Every row comes from one small tree of marks. The marks that hang from a mark follow it in brackets, in the order of their numbers. Every link used is in the known rows. Which tree was each row made from?
Known rows:
K815[K174[K687 K755] K908]: [-5, 26, -6, 37, 2, 36, 9, -15, -26, -13, 7, -24, 8, 62, -4, -13, -6, -19, 23, 3, -35, -10, 14, -21, -6, 18, -1, 1, -3]
K327[K174[K687 K815 K908] K184]: [37, 15, 5, 33, 32, 26, 12, -10, -14, 38, 21, -2, 30, 24, -27, 23, -16, 45, 28, -1, -37, 3, -10, 23, -6, 35, 4, 15, -15]
K815[K908[K174]]: [-2, 6, -4, -2, 12, 17, 1, -2, 1, -12, 14, -27, -16, 12, 6, 16, 1, 0, 7, 2, -23, -13, 5, -35, -35, 2, 3, -1, -5]
K114[K184]: [9, -4, 13, 24, 13, 14, 8, -4, -13, -3, 5, 3, 10, 12, 2, 24, 1, 24, -3, -2, 1, -17, -12, -1, -5, 16, -5, 1, -13]
K687[K174[K908] K755]: [-16, 23, -13, -36, -1, -19, 35, 14, -30, 23, 19, -19, 4, -1, 5, 35, -26, -7, 3, 5, -14, -1, 21, 6, -28, 27, -9, -9, 11]
K327[K114 K174[K755] K184]: [9, 4, 1, 1, 29, -23, 38, 9, -28, 60, 25, 0, 17, 36, -9, -5, 19, 56, 9, -30, -28, -13, -26, 69, -30, 27, -10, 7, -13]
K114[K184 K327 K815[K174 K908]]: [13, -2, 28, 43, 25, 19, -20, -48, -27, -16, 8, -26, 20, 61, 24, 21, -3, 11, -18, 2, -28, -44, 1, -26, -22, 42, 6, 4, -41]
K327[K184[K114[K815]]]: [17, 9, 19, 6, 29, -11, -7, -27, 2, 7, 8, -2, 12, 23, 11, -7, 7, 42, -1, -14, -37, -18, -26, 26, -16, 36, 11, -9, -40]
K755[K174[K687]]: [13, 0, 4, -2, -1, 29, 8, -2, -2, 1, 1, 2, -1, -7, -20, 3, -2, -7, -1, 5, -3, 26, 2, -24, -18, 14, -3, 16, 8]
K174[K755 K815[K908[K687]]]: [11, 13, 6, 50, 10, 41, 14, 6, 1, -47, -4, -6, 10, 33, 8, 3, -18, -1, 38, 1, -20, -13, 5, 3, 41, 27, 4, 6, -16]
K908[K687]: [15, -7, 6, 13, -2, 20, 4, 2, 26, -2, -12, 0, 5, 4, -8, 14, -15, -9, 22, -14, -3, 0, 4, 7, 10, 14, 1, 12, -4]
K687[K174[K815[K908]] K755]: [-25, 22, -11, -11, 2, -16, 37, -7, -10, -11, 37, -41, -6, 27, 15, 24, -27, -22, 6, 26, -24, -8, 29, -2, -2, 30, -3, -30, 15]
K687[K174 K755]: [-20, 13, -10, -39, -13, -31, 35, 7, -10, 17, 27, -24, -7, 12, 11, 28, -18, -20, -1, 3, -14, 0, 21, 14, -18, 17, -10, -14, 20]
K184[K114[K815[K174[K687 K755 K908]]]]: [14, 25, 1, 33, 25, 17, -11, -17, -35, -2, -2, 8, -1, 38, 3, -19, -5, 16, 16, -10, -67, -9, -2, 9, -11, 39, 18, 11, -32]
K114[K184 K327[K174[K687 K755]] K815]: [51, -13, 34, 42, 13, 21, 0, -13, -34, 21, 5, 32, 22, 58, 2, 35, -3, 55, 10, -25, -43, -22, -13, 29, 6, 42, 8, 39, -23]
K687[K755]: [-14, 5, -15, -8, 0, -17, 27, 4, 0, 2, 10, -10, -11, 10, 11, 17, -11, -8, 3, 5, -8, 5, 9, 4, -5, 9, -7, -12, -1]
K174[K755]: [5, 9, 0, 8, -5, 6, 12, 21, -20, -12, -4, 16, 6, 14, 9, -5, 5, 10, 14, -14, -8, -3, -6, 14, 11, 3, -5, 15, -7]
K327[K184[K114]]: [8, 4, 15, 4, 21, -11, 7, -11, 7, 17, 10, -4, 4, 13, -5, -7, 5, 27, 4, -12, -16, -18, -23, 23, -27, 29, 1, -6, -25]
K184[K114[K327 K815[K174]]]: [9, -8, 15, 18, 15, -21, -28, -32, -4, 4, 4, -7, -18, 34, 14, -20, 1, -7, -13, -8, -42, -26, 0, 6, -29, 32, 18, 14, -30]
K174[K687 K815]: [25, 3, 0, 35, 6, 30, -3, -14, 14, -20, 3, 0, -5, 18, -22, 5, -17, -4, 21, 22, -18, 21, 7, 9, 32, 10, 11, 11, 5]
K114[K815[K174]]: [1, 13, -6, 13, 10, -3, -23, -28, -14, -8, 7, -19, 7, 32, 26, -8, 4, -9, -10, -5, -40, -2, 4, -9, -6, 9, 10, -1, -26]
K114[K184 K327 K815]: [37, -17, 36, 26, 18, 11, -19, -25, -15, -10, -5, 12, 17, 28, 15, 33, -2, 34, -15, -7, -11, -24, -13, 8, -2, 31, 8, 21, -34]
K174[K687 K755]: [23, 11, 3, 19, -6, 30, 12, 11, -13, -8, -7, 21, 6, 27, -16, 1, -5, 9, 29, -8, -18, 12, -2, 18, 20, 9, 1, 22, 4]
K908[K174[K755 K815] K687]: [39, -3, -4, 34, 9, 33, 6, 28, 22, -35, 3, -3, -22, 21, 5, 31, -11, -7, 44, -23, -40, 7, 0, 12, 4, 9, 3, 54, -20]
K174[K755 K815[K908]]: [-1, 19, 1, 39, 12, 25, 12, 4, -20, -45, 5, -5, 7, 30, 13, -7, -6, 5, 21, 12, -17, -13, 3, -3, 32, 16, 3, -4, -13]
K114[K327[K174[K755] K184] K815]: [41, -3, 28, 9, 14, -11, -2, -9, -23, 29, 11, 15, 30, 47, 17, 14, 9, 50, 4, -36, -35, -22, -20, 38, -10, 32, 3, 32, -37]

Write each row's tree:
[13, 8, -1, 6, 11, 37, 1, -11, 8, -7, 11, -24, -15, 22, -14, 20, -8, 0, 19, 6, -34, -2, 9, -32, -28, 6, 7, 4, 4]
K815[K908[K174[K687]]]
[9, 16, -1, 35, 48, 12, 6, -15, -59, 6, 5, -5, 18, 41, 13, 8, 9, 43, -9, -9, -41, -19, -15, 32, -23, 40, 2, 6, -43]
K327[K114[K184 K815[K174[K755 K908]]]]
[35, 4, -5, 9, 0, 31, 7, 22, -3, -8, 6, 7, -20, 25, -11, 22, 1, 8, 31, -18, -39, 16, -3, 3, -17, -4, 0, 44, -1]
K908[K174[K687 K755]]
[16, -8, 21, 7, 25, -1, -21, -25, 3, -9, 6, -8, -28, 23, 12, 2, -1, 17, -3, -5, -49, -33, -3, -13, -39, 34, 22, 8, -27]
K184[K114[K327 K815[K908[K174]]]]
[17, 3, 4, 22, 21, -10, 11, -8, 0, 28, 31, -12, 17, 26, 0, 10, 2, 31, 11, -8, -25, -8, -14, 26, -6, 20, -1, 4, -16]
K327[K174[K815] K184]
[39, -4, 40, 19, 21, 28, -13, -39, 17, -9, -7, -17, 35, 42, 7, 24, -15, 24, 9, -15, -17, -27, -8, 5, -4, 49, 10, 8, -43]
K114[K327[K184] K815[K908[K687]]]
[17, -14, 25, 7, 15, -16, -22, -24, 2, 1, -5, 15, -15, 15, 8, -11, -1, 16, -9, -7, -29, -23, -7, 15, -11, 33, 20, 11, -24]
K184[K114[K327 K815]]
[7, 15, 12, 1, 46, 2, 8, -40, -12, 11, 12, -28, 27, 34, 4, -3, 9, 50, -10, 3, -26, -16, -21, 33, -19, 37, 7, -31, -34]
K327[K114[K815[K908]] K184]
[-13, 8, -3, 11, 5, 19, 31, -10, 15, -10, 2, -26, 2, 23, 4, 23, -27, -14, 24, 4, -13, -13, 17, -14, 2, 31, -2, -24, -4]
K815[K908[K687[K755]]]
[13, 8, -13, 28, 7, 14, 22, -10, 13, -18, 14, -9, -15, 27, -12, 21, -26, -12, 24, 27, -24, 26, 15, 13, 27, 17, 5, 0, 4]
K174[K687[K755] K815]
[-6, 25, 4, 5, -3, 7, 20, 8, -28, -24, 20, -18, 10, 29, 11, 3, -12, -6, 16, 8, -23, -16, 14, 8, 14, 23, 1, -4, 9]
K687[K174[K755 K815[K908]]]
[30, 11, 0, 43, 3, 35, 9, 7, -7, -32, -1, 15, 0, 33, -14, 1, -11, 6, 35, 7, -25, 19, 2, 23, 44, 11, 6, 26, -2]
K174[K687 K755 K815]
[19, 7, 9, 12, -9, 16, 16, 19, 5, -15, 5, -5, 8, 20, 0, 18, -22, -17, 33, -14, -20, -1, 12, 31, 23, 27, 0, 26, 6]
K908[K687[K174[K755 K815]]]
[14, 6, 11, -6, -16, 10, 19, 23, 0, 5, 0, -1, 12, 17, -1, 18, -17, -13, 29, -27, -15, -6, 10, 27, 5, 23, -5, 23, 10]
K908[K687[K174[K755]]]
[-2, 23, -23, 17, 11, 17, 16, -11, -21, 14, 11, -23, -2, 30, -12, 17, -23, -23, 15, 10, -32, 11, 20, -14, -27, 23, -3, 6, -6]
K815[K174[K687[K755] K908]]
[-24, 14, -16, 25, 6, 13, 24, -21, 8, -6, 13, -52, -2, 48, 12, 12, -23, -44, 19, 2, -30, -17, 26, -28, -19, 31, -4, -19, -12]
K815[K174 K908[K687[K755]]]
[9, 28, 1, 2, 5, 8, 14, 24, -41, -11, 10, 1, 16, 5, 3, 13, -16, 6, 18, 1, -19, -4, 10, 19, 7, 24, -2, 20, 1]
K687[K174[K755 K815 K908]]
[1, 6, 16, 22, 24, 14, -7, -31, 9, -12, -6, -5, -3, 23, 11, -11, -12, 16, 14, -5, -46, -28, -2, -2, 4, 44, 23, -24, -26]
K184[K114[K815[K908[K687]]]]
[25, 3, -19, 16, 11, 16, 16, 2, 22, -17, 24, -19, -38, 24, -8, 40, -18, -12, 27, 13, -46, 27, 12, 0, -12, 5, 5, 25, -2]
K908[K174[K687[K755] K815]]
[24, -1, 1, 47, 52, 23, 26, -13, -34, 46, 22, 4, 7, 23, -37, 24, -12, 57, 14, 12, -36, -5, -7, 43, -10, 45, 7, 8, -1]
K327[K114[K184] K174[K687 K815 K908]]
[17, 23, -5, 33, 19, 27, 7, 23, -36, -30, -6, 16, 12, 3, 5, 5, -10, 20, 24, 3, -14, 2, -2, 10, 25, 17, 1, 22, -23]
K174[K755 K815 K908]
[15, 9, 8, 35, 26, -17, 23, 7, -15, 25, 30, 8, 4, 39, 3, -11, 6, 45, 25, -23, -48, -24, -24, 47, -7, 38, 2, 11, -26]
K327[K174[K755 K815] K184[K114]]
[20, 6, 1, 22, 22, 44, 5, 9, -2, -21, -5, -3, 7, -25, -9, 18, -20, -4, 13, 4, -2, 16, 4, -24, -9, 34, 1, 26, -20]
K755[K174[K815 K908[K687]]]
[-3, 21, 2, 11, 47, -2, 1, -51, -17, 14, 22, -48, 23, 54, 10, -13, 12, 26, -14, 2, -40, -18, -14, 23, -37, 38, 6, -28, -41]
K327[K114[K815[K174 K908]] K184]
[22, 23, 13, 16, 39, -8, 12, 2, -46, 42, 14, 21, 30, 29, 13, -2, 7, 77, 18, -37, -63, -31, -29, 37, -25, 50, 7, 7, -46]
K327[K174[K755 K908] K184[K114[K815]]]
[6, -5, -5, 5, 34, 1, 25, 5, -14, 65, 5, 1, 4, -1, -27, 8, -11, 30, 15, -15, -24, -8, -1, 41, -26, 33, 3, 6, 2]
K327[K114 K174[K908[K687]]]
[15, -17, 22, 8, 16, -30, -13, -21, -7, 34, 8, 17, -16, 20, 7, -11, 1, 28, -7, -16, -45, -29, -6, 21, -19, 35, 20, 10, -16]
K184[K114[K327[K174] K815]]
[-21, 24, -9, 29, 4, 14, 8, -7, -32, -18, 10, -28, 8, 49, 18, -19, 3, -20, 9, -4, -26, -24, 10, -25, -15, 13, -5, -6, -13]
K815[K174[K755] K908]
[14, 11, -11, 31, 21, 26, 21, 6, 7, -19, -3, -9, 0, 1, -3, 35, -37, -5, 32, 10, -17, 8, 14, 6, 16, 35, 2, 9, -20]
K174[K815 K908[K687[K755]]]
[41, -6, 31, 1, 15, 0, -20, -28, 4, 1, -2, 0, 27, 28, 11, 17, 2, 30, -10, -15, -12, -12, -16, 21, -10, 28, 6, 21, -40]
K114[K327[K184] K815]
